What can hang from each mark
K_859: K_594 K_697 K_863
K_405: K_863
K_990: K_863
K_863: K_405
K_244: K_604 K_697
K_403: K_594 K_624
K_697: K_244 K_403 K_859
K_594: K_859

Every row comes from one small tree of marks. The marks that hang from a mark follow it in brackets, in the order of their numbers. Every link used is in the known rows. Which tree was each row made from?
Known rows
K_244(K_604 K_697(K_403(K_624))): [ -1,  30, -12,   9,   9,  11, -10,   2,   6,   2,  16,   4, -17,   0,   8,
 -10, -14,   2,  -6]
K_990(K_863(K_405)): [ -1,   3,   1,  -5,   8,  -3,   4,  -5,   5, -12, -23,  -9,   9,  -7,   3,
  -7,  -7, -11,  10]
K_697(K_244(K_604) K_403(K_594(K_859(K_863)) K_624)): [ 21,  36, -18,  14,  40,   6,   0,  -6,   2,  10,  59, -21, -16,  15,  18,
 -21, -34,   4,  16]
K_403(K_594(K_859(K_697(K_244) K_863(K_405))) K_624): [ 34,  30,   1,   9,  52,   1,  10, -45,  11,   5,  26, -35,  -3,   0,  19,
 -13, -22,   4,  14]
K_244(K_604 K_697): [ -5,  21,  -5,   3,   0,   6,  -6,  20,  12,  -5,  -8,  10,  -7,  -5,   4,
 -10,   4,  -1, -17]
K_863(K_405): [ -3,  -2,   6,  -4,   3,  -3,   3,  -4,   3, -11, -14,  -3,   4, -11,   3,
  -6,  -2,  -1,   4]
K_244(K_697(K_403 K_859)): [ 11,  12, -12,   0,  11,   8,   2,   3,   2, -13,  15,  -2, -15,   2,   8,
 -13, -11,   0,   3]
K_594(K_859(K_697(K_244 K_403(K_624)) K_863(K_405))): [ 39,  20,  -1,   9,  46,   2,   6, -30,   6,  -5,  15, -33,  -8,  -3,  15,
 -20, -32,  11,  16]
K_594(K_859(K_697(K_244(K_604)))): [ 17,  18,  -6,  10,  19,   7,  -2,  13,  11,   0,  10,  -8,  -6,  -4,   9,
 -19, -12,   7,  -8]
K_859(K_594 K_697(K_244(K_604) K_403(K_624)) K_863): [ 34,  37,  -1,  17,  38,   0,   0,   5,   1,  13,  28, -18, -20,   1,   7,
 -24, -46,  14,  12]
K_594(K_859): [ 4,  1, -9, -2, 13,  1,  4, -8,  4, -1, -1, -8,  4,  0,  6, -2,  4,  0,
  1]
K_405(K_863): [  3,   1,  -3,  -5,   1,   0,   4,  10,   3,   1,  -6,  -4, -10,   2,   0,
   1,  -6,   0,  -4]
K_244(K_697(K_403)): [  4,  11,  -7,   0,   6,   5,  -3,  -3,  -1,  -6,   6,   2, -10,   1,   5,
  -6,   1,   4,  -4]
K_697(K_244 K_403(K_624) K_859(K_594 K_863)): [ 37,  20,  -5,  10,  33,  -1,   8,   4,  -5,   0,  47, -25, -23,   8,   7,
 -22, -51,   6,  28]
K_244(K_697(K_403(K_624) K_859(K_594 K_863))): [ 31,  31, -10,   5,  37,   2,   9, -12,   5,   0,  21, -19, -20,   3,   8,
 -15, -33,   4,  16]
K_697(K_244 K_403(K_594(K_859(K_863)))): [ 27,  18, -12,   4,  36,   1,   8, -11,  -5,   3,  50, -24,  -9,  16,  16,
 -18, -20,   5,  19]
K_244(K_697): [  1,  11,  -1,  -1,   2,   4,  -1,  -1,   7,  -5,  -6,   3,  -4,  -2,   3,
  -2,  10,  -1, -12]
K_244(K_604 K_697(K_859(K_594 K_863(K_405)))): [ 16,  30,  -1,  -1,  29,  -3,  11,  24,  20, -17, -18,  -8,  -9, -17,   9,
 -30, -24,  -1,   6]

Write each row's tree
[ 13,  20, -13,   6,  16,  11,  -1, -14,   4,  -6,  26,  -7, -20,   4,   9,
  -8, -20,  -1,   6] => K_244(K_697(K_403(K_624) K_859))
[ 13,  19, -13,  15,  10,  11,  -6,  24,   0,  -6,  50,  -6, -25,   5,   9,
 -23, -44,   1,  13] => K_697(K_244(K_604) K_403(K_624) K_859)
[ 25,  36, -14,  15,  32,   8,   1,   8,   1,   3,  68, -17, -24,  16,  15,
 -25, -50,   0,  23] => K_697(K_244(K_604) K_403(K_594 K_624) K_859(K_863))
[ 12,  16,  -6,  -2,  15,   1,   8,   5,   7,  -6,   2,  -4, -12,  -6,   4,
 -11,  -9,  -1,   2] => K_244(K_697(K_859(K_594)))
[ 30,  33,  -8,   9,  52,   4,   8, -55,  10,  21,  19, -28,   0,   9,  15,
   2, -10,   3,  10] => K_403(K_594(K_859(K_697 K_863)) K_624)
[ 21,  27, -13,  16,  28,  11,  -6,  -5,   5,   7,  32, -13, -15,   2,  13,
 -18, -28,  10,   2] => K_594(K_859(K_697(K_244(K_604) K_403(K_624))))
[ 16,  33,  -9,   6,  30,   7,   2,   5,  16, -17,   6, -12, -16,  -7,  13,
 -26, -35,  -1,  11] => K_244(K_604 K_697(K_403(K_624) K_859(K_863(K_405))))
[ 15,  47, -22,   9,  44,   9,   1, -21,  12,  10,  34, -15, -12,  10,  20,
 -14, -15,   1,   5] => K_244(K_604 K_697(K_403(K_594(K_859(K_863)) K_624)))
[ 27,  25, -11,   6,  29,   7,   5, -12,   8,  -7,  21, -16, -18,   8,   9,
 -11, -27,   1,  10] => K_244(K_697(K_403(K_624) K_859(K_863)))
[ 25,  18,  -3,   2,  38,  -4,  12, -15,   1,  -6,  13, -24, -12,  -7,   8,
 -20, -44,   3,  34] => K_697(K_403(K_624) K_859(K_594 K_863(K_405)))
[ 19,   1,  -7,   5,   6,   5,   2,  19,  -7, -13,  40,  -8, -19,   6,   6,
 -20, -30,   3,  16] => K_697(K_244 K_403 K_859)
[  4,  20, -14,   5,  27,   5,   3, -41,   3,  16,  34, -15,  -1,   7,  13,
   5,  -3,  -4,  10] => K_403(K_594(K_859) K_624)
[ -3,  41, -16,  11,  18,  12,  -9, -15,   4,  11,  38,   1, -17,   6,  14,
  -7, -12,  -1,   0] => K_244(K_604 K_697(K_403(K_594 K_624)))
[ 24,  12,   8,   7,  17,  -2,   4,   0,  -2,   7,  11, -11,  -8,  -5,   2,
 -12, -15,  10,   2] => K_859(K_594 K_697(K_244))
[ 22,   9,   2,   9,  13,   5,  -3,  -2,  -6,  -1,  23,  -9, -13,   3,   5,
 -13, -18,  11,   4] => K_859(K_697(K_244 K_403))
[ 36,  17,  11,   5,  37,  -7,   9,  -5,  -2,  -5,   5, -24, -10,  -9,   8,
 -26, -33,  15,  20] => K_859(K_594 K_697(K_244 K_403) K_863(K_405))
[  9,  11,  -6,   8,   1,   6,  -1,  42,   7, -12,  28,   0, -15,   0,   5,
 -23, -28,  -2,   2] => K_697(K_244(K_604) K_859)
[ 18,  34, -13,   2,  49,   4,   8, -48,   9,  -1,  21, -25,  -6,   2,  21,
 -12, -11,   0,  15] => K_244(K_697(K_403(K_594(K_859(K_863(K_405))) K_624)))
[ 18,  47, -19,  11,  36,  11,   1,  -7,  11,   3,  43, -11, -21,  11,  16,
 -18, -32,  -2,  12] => K_244(K_604 K_697(K_403(K_594 K_624) K_859(K_863)))
[ 41,  27,   3,  14,  40,  -2,   4, -17,  -5,  13,  30, -26, -18,   4,   6,
 -15, -39,  15,  16] => K_859(K_594 K_697(K_244 K_403(K_624)) K_863)
[ 25,  37, -14,   7,  38,   8,   6, -29,   5,   3,  44, -19, -19,  14,  15,
  -9, -25,  -2,  17] => K_244(K_697(K_403(K_594 K_624) K_859(K_863)))
[ 31,  43,  -9,  17,  47,   7,   2, -18,  13,  16,  38, -25,  -9,   8,  17,
 -15, -26,   5,   4] => K_403(K_594(K_859(K_697(K_244(K_604)) K_863)) K_624)
